Each row was made from one small tree. The marks that hang from a mark follow it in brackets, in alphabetical order. Every link used is in the known rows. Write each row's tree.
Known rows
vigir(pofog(nivod zude(rozeduz))): [  2  -2   2   4  -7  20   6  15 -13   3  -3  10 -30  11   8  12   1   3
  -6   8   0   6  -5  -2  -2  14   2   5  -3   2  -5 -16  -3  -1 -13   9
  11  -6   8 -21   0  -5 -24 -16   3   9   1 -11  13   6  -6]
vigir(funeg pofog): [  6   0   5   5   3   6   9  11   0   0   6  15  -7  10  11  12   7  -2
  -8  -3 -10  -7 -13  -4  -3  10   0  13   4  25   1  -6  -1   9   9   4
   9   1   6 -12   1   7 -27 -21   7  -3  -2  -2  10  -6   3]
depuro(nazo(dibes zude(pofog(vigir)))): [  5   2  -2   4  23  -7  -4  43 -28  -1 -17 -12  -7  16  19  10  -6   2
  -5  -2   1 -18 -13  -1   2  -9   5  -4  -3 -14 -18   0   2  -3  -1   1
   4  -1   4   9  20 -16  -3   0   0   5   5   7   6   4   1]
nazo(zude(pofog(vigir))): [  7  -1  -8  13   6  -6  -2  30 -14   2 -13   6 -18  13   7  -2  -8   0
  -4   4   1  -4  -9  -1   2   1   2   7   0   3   0  -2  -2  -4  -6   8
  -2  -4   1  -5   8  -5   0  -1  -3   8   5   9  10   0  -2]
nuge(rozeduz(zude(pofog(nivod vigir(funeg))))): [  7 -10   1   7   1  16   5  23  -3   4   1  -4 -18   8 -13  -1   3  -1
  -8   3  -1  -1  -5   3   6  15   0   9  -3  19  19 -15   1   8 -17   3
  11  -2   8 -30 -10  -1  -1  -8  -7   4  12   5  -6   6   6]
nazo(dibes zude(pofog(vigir) rozeduz)): [ -2  -2   6  12  16   5   1  31 -27   4 -17  -2 -20  12  15   5 -16  -4
  -7   4  13  -2 -19   0   4   1  11   0   0   7 -13  -3   0 -12  -2  11
   2  -6   3   2  19 -13   0  -7  -2   9   3   1  17   6  -6]
gikamiz(dibes rokad): [ -7   2  12  -1  25  -9   0  -3  21   6 -10  -8  -1  -9  -4   3   3   1
   0   0  -5  15   2   2 -12   8   4  -3  -2 -11   2  -1  -3  -5   3  -1
   3  -3  16  10   4  12  17   2  -3 -10  17   0  -3  11   1]
depuro(nazo): [  5   1  -5 -10   5   5  -4   5 -12  -5  -2  -9   7   5   4   9   2   3
   0  -6  -3 -15   5   1   1  -7   1  -4  -1 -15 -12   3   2   5   2  -5
   1   2   0   7   6  -5  -6   2  -1  -1   1  -1  -2   0   2]
bamu(zude(pofog(nivod vigir(funeg)) rozeduz(nuge))): [  1  -5  11  -1   0  17   6  21 -26   2  -6  -3 -24  10   4  22  -6   2
  -5   7  -3   5  -6   3   1  16   9  17   1  14   9 -20  -3   2  -5   7
  12 -10  11 -36   7  11 -11 -32 -10  14   2  -1  10   5   1]
funeg(vigir(pofog(nivod zude(rozeduz(nuge))))): [  0  -3  -2   4  -3   6   4  24  -3   3  -1   8 -33   7  -6  16   6   5
   1  11  -7   1 -11  -3   1  20  -3  12  -1  -1  -2 -21   0   0 -15   9
   7  -6   3 -30   0  -3 -21 -16  -2  14   7 -10  12   0  -1]
rozeduz(nuge zude): [  2 -11   7  -8   6  -5  -3  17  18   0   2 -16  -4  -9 -10  -2   5   4
   6  12 -12  -5   2   5  -2  12  -7   8  -3  11  14  -9   4  -2   4  -5
   6   2  -2 -22  -3   7  14  -6 -10   1  -4   2  -3  -2   9]
nivod(pofog(vigir(funeg) zude(rozeduz))): [  5  -1  10  10  -3  26   8   7 -20   1  -6  16 -21  14   1  10   0   7
 -10  12 -16  -2   8  -7   1  16   2   7  -4  21  -4 -18  -3  17 -12   9
   4  -5   1 -29  -6 -13 -36 -13  -1   4   5  -2  24   8  -6]
bamu(zude(rozeduz(nuge))): [ -9  -3  15  -7   0   0   2   8  -6  -1  -1 -12  -7  -4  -2  10 -10   1
   4   9   5   2  -1   5  -2   7   1   5  -1   8   6  -8  -3  -7   5   1
   5  -4   4 -18   4   9  -2 -20 -10   5  -8  -2   3   0  -1]
pofog(vigir zude(rozeduz)): [  0  -1  -1   7  -4  16   4  15 -18   4 -13   7 -26   3   2   3  -3   4
  -5   8  -3   2   0   0   4   9   3  -2  -4   6  -7 -13  -4   4 -22   8
   5  -8  -1 -20  -1 -15 -12  -8  -4  10   5  -6   9   9  -9]
vigir(pofog(nivod(zude(rozeduz)))): [  9   1   3   1  -8  25   5  -1 -11   0   3  10 -18   6   4   9   1   0
  -4   7   6   3  -4  -5  -3  12   0  11   0   0   0  -9   7  -4  -3   7
   7  -4   8 -20  -2  -1 -22 -11   3   4   2  -8  13  -2  -6]
zude(pofog(nivod vigir) rozeduz(nuge)): [  5 -10  -4   1  -3  26  -1   4 -28   2 -11  -1 -26   4  -4  10  -2   1
  -2   5  -3   0  -2   3   4  18  15  13   2   8   0 -22   0   0 -12   5
  11  -9   2 -25   5   8   5 -14  -6  17   7 -10  11   5  -2]
gikamiz(rokad): [-5  2  8 -4 10 -6  0 -3 16  5 -5 -1  0 -9 -1  2  2  2  0 -1  0  7  5  5
 -3  3  3 -1 -2 -5  0 -1 -3 -3  6 -2  2 -2  7  5  5  8  5  2  5 -5  9 -5
 -4  6  0]
nuge(rozeduz(zude(pofog(vigir)))): [  3 -10  -2   8  -3   6   0  11  -1   2  -5  -9 -13   3 -18  -7  -1  -3
  -4   2   4  -4  -2   5   7   9  -1   3  -3  18  16 -10   0   2 -13  -2
   6  -1   3 -21 -10  -1   7   1  -8   2   7   6  -7   2   4]
bamu(zude(pofog(nivod vigir(funeg)) rozeduz)): [  2  -3  10   1  -3  21   8  13 -27   2  -6   3 -24  16   7  21 -10   0
  -9   2   6  10  -7   0   4  11  10  15   1   9   3 -13  -4   0  -7  11
   7 -10  15 -29   7   5 -16 -30  -8  14   3   0  13   8  -3]
vigir(funeg pofog(nivod zude(rozeduz(nuge)))): [  4  -4   9   2   3  23  10  29 -13   3   4  12 -31  10  11  18  10   4
  -8   9 -15   0 -10  -1  -5  24   2  15  -1  18   1 -24  -3   9  -5   9
  19  -7   8 -33  -1   1 -30 -29   1   7   1 -10  15   4   0]
nuge(rozeduz(zude)): [ -2  -7   4   1   1   1   1  11  15   2   5 -11  -1  -3 -19 -12   0  -1
   0   5   6  -2   1   6   4   6  -7  -3  -4  13  16  -3   1  -1  -7  -4
   4   3   2 -13 -13  -3   7   4  -7  -4   3   4 -13   1   4]
nivod(pofog(vigir(funeg) zude(rozeduz(nuge)))): [  3  -3  10   9   0  22   6  15 -18   1  -6  11 -21   8  -2  10   4   9
  -6  18 -23  -7   7  -4  -2  22   2   9  -3  26   0 -25  -2  16 -10   6
   9  -5  -2 -36  -7  -9 -32 -15  -4   5   4  -4  22   6  -3]
zude(pofog(nivod vigir(funeg))): [ 10  -3  -4   7  -1  17   5  15 -22   2  -5   9 -20  14   7  12   4   1
 -10  -1  -9   3  -6  -2   3  11   9  15   2   7   3 -14   0  10 -12   7
   9  -6   8 -20   4   2 -10 -14   0  12  12   1   8   7   3]
nazo(dibes zude(pofog(nivod) rozeduz(nuge))): [ -6  -6  10   2  20   8  -2  33 -23   4  -8 -11 -19  10  13   8 -11  -1
  -2  10   9   1 -17   4  -2   7  10   6  -1  -1  -7 -10   2 -16   2   9
   8  -5   5  -1  17  -5  10  -9  -3  11   1  -3  14   5  -1]
nivod(pofog(vigir) zude(rozeduz)): [  8   1   6   7 -11  30   2 -18 -18  -2  -4  10 -10   5  -9   3  -6   5
  -4  16  -1  -3  14  -8   0  11  -1   7  -2  10   0 -10   8   5  -8   5
  -3  -5  -2 -25  -9 -12 -29   0  -3   2   4  -1  23   1 -10]
pofog(vigir): [  4   2  -6   8  -1  -1   2  12  -5   2 -10   3  -8  -1   1  -3   2   2
  -1   3  -5  -1  -4  -2   2   4   4   1  -1   6   1  -8  -1   4 -12   2
   3   0  -3 -10   1  -6  -3  -3   0   5   7  -1  -2   3  -1]
sifo(bamu(zude(pofog(vigir)))): [ -3  12  -4  13  -2  -7  -3  15 -26  -2  -9   2 -14   3  -3   1  -8   2
  -4  -2  11  13  -4   0  -1   7   2   5   0  -7  14   4  -5  -5  -5   1
   3  -7   7 -21   0   9   6 -16  -9  10   4  11  15  -1  -2]
pofog(nivod zude): [  0   1  -1   4  -2   6   2  22  -8   4  -3   2 -19   6   5   4   3   7
  -2   9  -4  12   3   0  -2   7  -3  -1  -7 -17   2 -11  -2   2 -19   6
   7  -5   6 -15  -4 -12  -8  -1  -1   8   6  -1  -1  12  -2]
rokad(gikamiz): [  2   6  -3   2   3  -4  -1   6 -17   3   1   6  12   2   3  -2   4   2
  -2   5 -11   1   9  -1  -3  -5   1   5   2  -9  -3   4   0   1  -1  -1
  -8   2  -5   1  -2  -3  -4  -1   8  -3  -1   3   0  -6   1]

Which tree is each row?
[  8  -5   5   2   0  33   1   1 -30   0  -2   4 -18   5  -3  12   0  -1
  -4   5  -6  -7   1  -1   0  15   3  17   4  17   3 -12   6   6  -2   5
   6 -12   0 -29  -4   4 -13 -13  -7   6   2  -1  19  -2  -4]
nivod(zude(pofog(vigir(funeg)) rozeduz(nuge)))
[  5 -10   3   8   2  12   4  18  -1   2   1  -5 -12   7 -14  -2   2  -3
  -7   1  -1  -5  -4   4   7  12  -1   8  -1  27  17 -11  -1   8 -11   0
   7  -2   5 -26 -10   0  -2  -8  -7   1   7   7  -4   2   6]
nuge(rozeduz(zude(pofog(vigir(funeg)))))
[  4   2   0  15  -6   4   2  11 -10   1 -12  10 -17  10  -1   2   2   9
  -4  16 -16  -2  10  -6  -1  10  -2   1  -7   6   2 -17  -3  12 -17   4
   2  -2   0 -24  -9 -16 -26   1   0   4   6   4  13   8  -4]
nivod(pofog(vigir zude))
[  4  -2   3   5   4  26   8  41 -22   7  -6   7 -33   4   5  10   6   8
  -5  14 -18   4  -4   1  -1  24   5   9  -5  11   3 -28  -3  12 -22  10
  17  -9   2 -38  -2 -10 -17 -22  -5  14  10 -10   7  12  -3]
pofog(nivod vigir(funeg) zude(rozeduz(nuge)))
[  3   0  -4   6  -6  22   4  24 -22   7 -12   6 -33   4   3   4  -1   7
  -5  12  -2   9   0  -1   3  13   5   1  -7  -4  -4 -20  -3   4 -29  10
  10  -9   3 -26  -1 -18 -12 -10  -4  16  11  -9   6  15  -8]
pofog(nivod vigir zude(rozeduz))
[  4   3  -8  11  -3   6   4  36 -13   7 -13   6 -28   5   5   1   5   9
  -3  12 -10  10  -2  -2   0  11   1   0  -8 -11   3 -19  -3   6 -30   8
  10  -5   4 -25  -4 -18 -10  -4  -2  13  12  -3  -3  15  -3]
pofog(nivod vigir zude)
[  9  -7   0   2  -3  39   6   3 -31   3  -5  10 -25  15   4  16  -3  -2
 -12  -2   0   2  -5  -1   6  14  14  15   4  14  -4 -15  -1   8 -10  11
   8 -10   7 -21   6   3 -10 -20  -2  14  10  -7  17   7  -3]
zude(pofog(nivod vigir(funeg)) rozeduz)
[  9   1  -4   8  -6  14  -2  -3 -21  -1  -8   4 -12   8  -2   3  -2   0
  -3   2   1   0   3  -4   1   3  -1   8   1  -2   5  -3   6   2  -8   3
   0  -8   3 -17  -6  -3  -9   3  -4   4   4   7  10   0  -4]
nivod(zude(pofog(vigir)))
[  6 -16   4  -7   3   6  -4  14   3   0  -1 -14 -14   2  -9   6   5   3
   3  10 -11  -1   4   5  -1  16  -1  16  -2   4  16 -15   4  -2   0  -2
   9  -3   7 -29   0  13  18  -8 -10   9   0   3   2   3  10]
rozeduz(nuge zude(pofog(nivod)))
[ -6  -5   6  -2   2  13   0  14 -12   2  -3  -3 -18  -2  -2   5  -1   3
   2   9  -6   0   4   4  -2  11   0   0  -3   3  -2 -13  -3   1  -7   3
   7  -8  -2 -17  -4  -4  -5  -8  -6   5  -3  -7   8   5  -5]
pofog(zude(rozeduz(nuge)))
[ -3  -5  12   9  24   6   3  47 -25   5 -12  -3 -20  11  16   9  -8  -2
  -6   6   0  -8 -22   1   0   9  10   9   2  20  -9 -11   0  -5   4   9
  10  -6   1  -9  17  -6  -2 -18  -3   8   2   1  18   3  -2]
nazo(dibes zude(pofog(vigir(funeg)) rozeduz(nuge)))
[  9  -1  12   4  -2  32   5  -2 -19  -2   2   9 -11   3  -8   8   1   6
  -3  19 -15  -9  11  -7  -4  21  -1  16   0  24   5 -18   8  13  -1   5
   4  -5  -3 -37 -10  -5 -33 -11  -5   0   3  -2  25  -2  -4]
nivod(pofog(vigir(funeg)) zude(rozeduz(nuge)))
[  4 -16   5  -6   4   1  -6   8   5  -1  -2 -15  -9   0  -9   5   3   0
   3   6 -11  -6   3   5   0  13  -3  13   0  11  13 -10   3  -2   6  -5
   5  -3   2 -24  -1  14  18  -6 -10   4  -5   6   5  -1   9]
rozeduz(nuge zude(pofog))
[ -1 -11   3  -6  -1  22  -4 -11 -23  -2  -4  -5 -13   3  -6  12  -4  -4
  -1  -1   1  -5   2   5   2  11   9  10   5  13  -3 -10   0  -3   6   1
   4  -9   1 -11   3  16   8 -10  -6   8  -4  -6  17  -2  -2]
zude(pofog rozeduz(nuge))
[  8  -9   1   0   2  33   4  10 -29   3  -5   3 -26   8   1  16   2   0
  -6   3  -9  -2  -5   2   3  21  15  19   3  19   0 -23   0   7  -8   7
  13 -10   4 -29   5   9  -4 -23  -5  14   7  -9  15   5   1]
zude(pofog(nivod vigir(funeg)) rozeduz(nuge))
[  7   4  -5   6  -6   1   4  12   2   1   4  11 -18   9  -5  10   6   3
   0   7   0   3 -10  -9   0  10  -9  13   1 -10   2  -6   8  -2  -9   9
  -1  -3   5 -21  -3  -5 -24  -6   1   7  10  -2   8  -5   0]
funeg(vigir(pofog(nivod(zude))))
[  5   2  -7   6  -5  -4   5  14   5   2   1  11 -19   9  -4  12   6   2
  -1   4  -3   2 -15  -6   2  10  -4  11   1  -4  -1  -9   2   0  -8   7
   1   0   4 -15   3  -2 -16 -10   3  10  11  -5   6  -4   3]
funeg(vigir(pofog(nivod)))
[ -5   0   7  10  20 -11  -2  32 -16   2 -10  -7  -8  13  18   3 -11  -3
  -4   1   9  -1 -17   0  -1  -6   3   0   0  -3  -8   3   0 -12   6   6
   0  -2   5  11  16 -10   5   1   1   2  -2  10  10   3   0]
nazo(dibes zude(pofog))
[  8  -3   1   4  -9  33  -1 -15 -30  -1  -7   6 -17   7  -4   7  -8  -3
  -5   2   7   0   5  -2   4   6   3   8   2   3  -2  -4   6  -1  -7   6
  -1 -12   3 -18  -3  -2 -10  -3  -6   7   3   0  18   0 -10]
nivod(zude(pofog(vigir) rozeduz))
[ -1  -4   5   3  -2   9   3  12  -8   1  -5   6 -24   4   4  11   4   1
  -2   8  -7  -6  -5   1  -3  16   0   6   0  15  -2 -18  -4   0  -3   4
  12  -5   2 -22  -3   2 -18 -16   0   4  -6  -9  13  -1  -5]
vigir(pofog(zude(rozeduz(nuge))))
[ -1  -3   0   6   0  12   2  24 -16   4 -13   1 -27  -3  -2   3   1   6
   0  13 -11  -2   0   2   1  15   3   1  -4  10  -2 -21  -4   4 -20   5
  10  -8  -4 -27  -3  -9  -8 -11  -6  11   3  -7   7   7  -6]
pofog(vigir zude(rozeduz(nuge)))
[ 11 -14   3  -1   6  11   1  31  -2   3  -3  -7 -22   4  -4   9   8   4
  -2  10 -20  -3  -3   2   1  22   1  21  -1  17  16 -21   4   8  -6   1
  13  -4   5 -41   0   9   7 -19  -9  11   6   3   4   4  12]
rozeduz(nuge zude(pofog(nivod vigir(funeg))))
[  1   0  -3   7  -6   9   6  16  -6   4  -1  12 -33  13  -3  16   2   3
  -3   7  -1   6 -12  -5   3  15  -4   8  -1  -4  -6 -14  -1  -1 -17  12
   3  -7   6 -23   0 -10 -24 -14   1  13   9  -9  15   2  -4]
funeg(vigir(pofog(nivod zude(rozeduz))))
[  2 -11   1   1  -3  12  -1   8   1   2   4 -12 -12   4 -17  -4  -1  -2
  -3   3   7   2   1   6   5  10  -2   5  -3   5  18  -9   1  -2 -11  -1
   6  -2   8 -19 -11   2   8   1  -7   3   7   4  -8   5   5]
nuge(rozeduz(zude(pofog(nivod))))
[  2   0   9   6   0  -2   5  20 -17   0  -7   2 -13  15   8  17  -6   0
  -7  -1  -2   3  -7  -1   2   4   2  11   1  11   8  -7  -5   5   0   5
   5  -6  11 -23   4   7 -14 -22  -6   7   1  10   7   3   1]
bamu(zude(pofog(vigir(funeg))))
[  1  -4   3   3  -3  15   5  21 -11   3  -3   6 -31   5   6  11   5   4
  -2  12  -7   1  -6   1  -4  20   2   8  -3   6  -1 -23  -3  -1 -10   7
  16  -6   6 -28  -2   0 -18 -18   0  10   0 -12  11   4  -3]
vigir(pofog(nivod zude(rozeduz(nuge))))
